(in the rows, 128 means zero)
Known rows, with every step that occurs:
bifu pefider gusudu: [147 177 125 138 114 115 123 124  95  68 147 105 134 109 111 120 188 112
 134 139  88  88 111 137 136 133 120  96 144 174 116]
nuzub gige zoze noba gusudu pefider lala: [133  74 120 126 162 142 122 117 148 165 145 128 131  94 107 158 131 114
 148 141 143 140 152 125 169 105 124 135 112 142 166]
noba zoze lala sumeg pefider gige: [124  30 140 131 119 136 133 117 107 160 155  85 120 181 180 143 117 151
 116 145 132 110 167 126 127 141 132 143 113 107 113]
nuzub gige pefider gusudu: [145  83 110 113 131  70 125 117 106  59 148 155 118 110  96 129 187 132
 131 155  98  91 114 133 149 123 132 133 142 118  92]
gige zoze noba: [143 160 121 132 137 130 121 129 161 162 148 129 124 100 113 108  96 122
 144  97 171 184 105 172 119 120 133 123 132 120 160]
pefider gige zoze noba lala: [146  69 124 139 128 154 126 138 134 139 158 152 126  99 118 131 123 124
 160 144 169 184 152 108 152 116 133 116  99 110 165]
sumeg pefider gusudu: [130 109 131 124 119 115 129 114 110 157 141 132 142 116 128  94 184 109
 131 131  84  89 109 148 136 147 121 133 129 117 126]
pefider lala: [149 169 125 115 117 172 133 134 142 126 138 153 131 107  97 115 149 108
 153 140  69 102 103  91 151 136 133 119 145 120 120]
lala zoze noba: [132 197 137 129 149 124 123 134 165 164 140 110 153 108 142 126  98 147
  98  91 115 183 105 182 125 124 139 130 137 133 117]
gige bifu pefider: [130 170 120 128 113 122 124 139  96  64 127 124  72  82 113 103 103 129
 148 107 160 111 115 133 116 127 137 111 141 161  83]
pefider gusudu noba zoze lala: [142 165 130 140 152 110 133 114 152 127 108 110 108 100 106 172 168 108
 158 170 125 149 153 175 150 109 110 134 123 157 144]
gusudu pefider sumeg: [134 171 122 122 120 129 151 121 138 163  82 132 137 158 105 120 147 112
 129 138  82  94 104 142 173 136 130 127 148 112 150]
bifu gige zoze lala sumeg pefider: [117  17 134 113 112 127 119 114 125 208 142  64 137 180 196 110  89 161
 107  97 209 110 120 140  79 138 133 139 131 150 155]
zoze sumeg: [110 171 127 129 159 121 125 125 164 153 116 139 141 132 111 106 104 115
 137  99 108 113 108 159  97 108 130 120 141 101 104]
gusudu noba: [148 188 129 121 131  89 146 130 156 130  67 169 138 106  93 129 108 103
 149 118  86 162  96 141 123 137 121 120 143 132 148]
bifu gige: [150  98 137 101 120 119 123 127 144 160 126 112 135 123 113 109 120 110
 139 100  94  99 111 112 114 125 137 100 145 171 120]
lala sumeg zoze: [121 123 134 118  96 121 129 121 160 147 126 129 143 187 151 106 110 139
  58 100  89 110 103  92  90 164 139 137 138  99 118]
pefider sumeg zoze: [116  91 131 117 113 129 134 104 161 139 122 132 134 174 133  93 157 104
  79 139  89 102 110 138 161 144 133 130 137  99 131]
zoze lala sumeg pefider: [119 134 134 125 120 116 128  96 137 182 138 101 155 181 175 116  91 163
 125  95 126 113 108 152  92 148 132 148 130  98 113]
noba lala zoze: [136 195 143 125 124 149 129 158 123 145 136 138 148 107 120 123 109 149
 113 106  71 107 151  97 120 134 150 122 118 133 108]
nuzub gige bifu pefider: [129  87 116 118 129  72 129 131 115  69 133 121  66  85 111 107 107 137
 136 111 133 104 120 127 127 123 148 112 143 157  53]
nuzub gige zoze lala sumeg pefider: [115  20 122 118 133  77 130 103 149 194 146  94 132 169 176 109  87 177
 103 104 161 109 120 157  98 144 145 158 129  95 121]
noba lala zoze sumeg pefider gige bifu: [ 63   4 137 134 149 154 130 159  99 154 122 149  93 102 182 112 111 154
  96 142 197 126 167 126 124 111 138 159  99  91  81]
lala zoze: [138 192 137 117 130 121 128 149 145 155 128 128 143 108 125 108 112 145
  91 101  77 106 108 152 117 139 145 126 148 133 104]
noba zoze sumeg: [111 161 135 135 163 141 127 147 141 142 131 112 104 133 107 122 102 103
 138 108 112 111 161 141  98 103 135 116 126 117  96]
gige zoze sumeg pefider gusudu noba lala: [ 81  75 132 150 150 126 138 139 110 153  83 153 133 114 140 127 156 104
 140 153 192 163 152 139 114 115 102 147  99 112 186]
zoze noba: [145 191 130 129 140 122 125 112 168 152 143 130 144 113 110 118 103 116
 154  91 109 181 101 163 126 122 132 118 132 120 124]
gige pefider lala zoze: [136 173 125 116 122 177 129 162  85  63 139 151 131 110 129 137 141 146
 102 145 126 108 111 116 146 124 135 145 146 131 114]
gige zoze noba lala: [143 163 126 138 130 157 123 138 142 153 156 140 131  98 107 123  95 125
 169 102 166 185 149 116 120 116 136 120 101 119 163]
gusudu pefider: [147 193 124 121 130 123 145 129 139 171  85 154 141 119  94 121 106 113
 140 100  79  92  95 138 127 136 137 122 145 118 142]
gige pefider gusudu: [150 163 115 122 117 117 119 126  86  57 145 160 125 107  99 126 183 123
 143 150 126  95 109 137 136 125 121 129 140 123 120]
bifu pefider gusudu noba lala: [142 187 135 149 114 114 136 133  85  45  94 134 143 101 104 158 179 101
 160 158  98 147 146  94 143 129 107 102 116 192 152]
bifu pefider: [150 192 132 130 118 119 128 130 100  75 133 116 138 118 110 113 113 114
 143  98  89  99 110 134 112 131 132  95 145 168 111]
noba lala sumeg pefider gusudu: [120 124 136 129  85 141 130 128  88 144 151 125 152 166 152 118 175 146
 123 135  83  99 155  51 115 166 126 136 105 108 123]

Rows:
[149  77 122 107 113 119 112 127  81  74 143 123 125 119 117 133 189 116
 134 147 147  92 115 117 131 116 118 115 143 172 129] : bifu gige pefider gusudu
[143 193 134 134 132 150 125 119 149 142 150 144 151 114 105 133 101 118
 178  96 105 183 144 107 127 117 135 115 102 117 127] : zoze noba lala
[118 125 142 130 120 137 128 116 115 169 155  74 124 179 170 135  88 152
 124 103 127 108 163 134  95 141 135 146 116 115 109] : noba zoze lala sumeg pefider
[129 196 130 134 124 182 117 115 132 150 135 117 164 163 137 176 127 134
 136 131 112 151 141  78 142 131 112 135 118 136 154] : zoze noba gusudu pefider lala sumeg
[135  79 113 118 134  78 125 113 181 170 148  99 122 159 142 121  94 184
 109 118 148 111 117 144 104 135 149 141 143 103 113] : nuzub gige zoze lala sumeg
[117   9 124 113 117 118 135 132 102 140 126 167  77  91 141  89 128 122
 138 141 158 112 116 135 145 142 134 142 125  94  95] : sumeg pefider gige bifu
[138  77 113 132 123 128 141 125 147 184 101 122 129 162 154 148 112 170
 104 150 183 105 104 147 131 136 132 147 142 101 175] : gusudu pefider gige zoze lala sumeg
[143 196 134 122  90 142 129 142 124 131 136 139 149 165 119 125 107 151
 137 105  70 111 148  35  99 154 142 120 117 107 111] : noba lala sumeg
[143 193 137 129 148 126  97 101 146 137 169 126 158 109 107 132 107 113
 169 100 105 157 149 153 123 115 119 108 111 142 124] : zoze noba gusudu
[129 186 143 129 148 185 100 130 140 136 178 110 162  97 138 153 139 133
 120 132 107 158 154 134 156 115 121 127 117 157 121] : pefider lala zoze noba gusudu
[124 164 122 145 109 119 134 145  80  32  90 148  78  66 106 151 170 115
 166 167 168 157 154  90 145 124 112 119 114 184 123] : gige bifu pefider gusudu noba lala
[118 102 125 128 118 126 126 114 130 190 142  99 138 169 178 105  84 169
 116 101 187 116 112 162  85 147 133 154 128  98 150] : gige zoze lala sumeg pefider
[ 94 104 145 136 160 139 131 135 110 164 134 107 113 141 140 109  95  96
 132  95 125 109 164 150  93 114 130 130 113 109 104] : noba zoze sumeg pefider
[144 178 135 133 155 114 139 120 156 136  92 119 112 108 105 166  94 111
 166 131 127 162 151 174 129 110 123 130 124 148 141] : gusudu noba zoze lala
[114  47 118 131 153 127 126 145 152 150 125 150 116 121 123 103 127 120
 118 148 174 113 114 160 120 108 128 121 139  91 141] : pefider gige zoze sumeg
[112   4 118 108 127  83 134 100 124  64 130 146 119 180 133 117 155 121
  72 149 117  99 118 137 170 129 139 147 136  92 106] : nuzub gige pefider sumeg zoze
[106  59 123 137 170 135 116 135 123 163 106 149 131 119 119 135 124 113
 126 150 177  79 155 158 125  98 114 123 117 114 171] : noba gusudu pefider gige zoze sumeg
[ 74  32 151 141 163 123 149 151 112 155  67 157 158 134 178 150 114 126
  92 150 142 173 153 140 129 120 117 148 104 114 142] : gusudu noba lala zoze sumeg pefider gige
[109 124 139 149  88 118 138 126  96  47  93 117 150 178 160 165 175 125
  71 153 114 150 145  55 114 158 106 124 110 172 157] : bifu pefider gusudu noba lala sumeg zoze
[105 167 137 139 170 113 143 146 150 130  72 131 106 125 104 150  95  90
 141 122 126 169 154 151 105 103 118 124 127 132 132] : gusudu noba zoze sumeg
[143 174 122 127 126  88 140 124 151 121  81 156 135  99  94 138 183 101
 142 159  86 150  98 146 148 138 109 124 145 140 153] : pefider gusudu noba
[129 168 120 137 118 190 115 133 126 158 142 112 143 151 140 164 120 139
 128 136 171 153 147  87 136 131 113 140 117 135 190] : gige zoze noba gusudu pefider lala sumeg
[ 89  85 123 142 117 137 123 103 129  70 137  90  78 146 167 115 130 116
  88 131 215 184 117 169 164 117 125 130 128 145 110] : gige bifu pefider sumeg zoze noba
[132 177 130 123 129 133 123 110 116 148 109 130 148 154 100 132 152 108
 144 146  79  69 154 135 174 127 117 116 126 133 149] : noba gusudu pefider sumeg
[121  76 111 130 131  43 139 128 119  47  87 131  65  69 109 144 175 123
 131 168 145 151 116 139 156 126 119 124 145 181  91] : nuzub gige bifu pefider gusudu noba
[123 118 136 129 137 124 126  97 183 156 140 135 146 134 138 115 103 106
  97  89 120 180  98 163 120 128 133 133 122 109 135] : sumeg zoze noba
[133 187 127 134  91 114 140 138 130 110  90 149 147 153 118 161 175 138
 131 162  84 158 142  49 128 156 112 129 121 131 150] : pefider gusudu noba lala sumeg
[144  76 128 152 121 153 124 139  89  75 164 119 128 107 133 140 121 119
 157 138 187 176 157 113 147 110 126  98 101 161 163] : bifu pefider gige zoze noba lala
[ 74  64 121 132 163 132 129 159 125  75 132  96  73  93 159 130 127 155
  77 144 173 113 128 134 137  96 142 139 148 157  40] : nuzub gige bifu pefider lala zoze sumeg
[142 175 114 114  88 173 129 145  84  51 141 153 131 168 129 140 136 150
 123 146 127 113 108  53 125 147 127 142 149 105 117] : gige pefider lala sumeg
[141 164 129 133 145 134  93 120 139 148 176 123 138  94 108 123 101 118
 159 105 165 159 155 163 117 110 121 113 109 141 159] : gige zoze noba gusudu
[152 168 115 114 114 174 130 139  87  51 139 173 124 114  99 131 143 118
 157 148 123 106 105  94 146 124 126 132 142 116 123] : gige pefider lala
[141 179 125 117  90 168 133 141 141 127 138 132 139 162 125 126 142 142
 120 139  71 109 104  51 129 158 132 130 147 110 114] : pefider lala sumeg
[141  69 116 127 114 123 123 124 153 155 146 117 126 156 155 129 121 174
 113 152 177 114 112 141 125 136 135 135 139  99 146] : pefider gige zoze lala sumeg
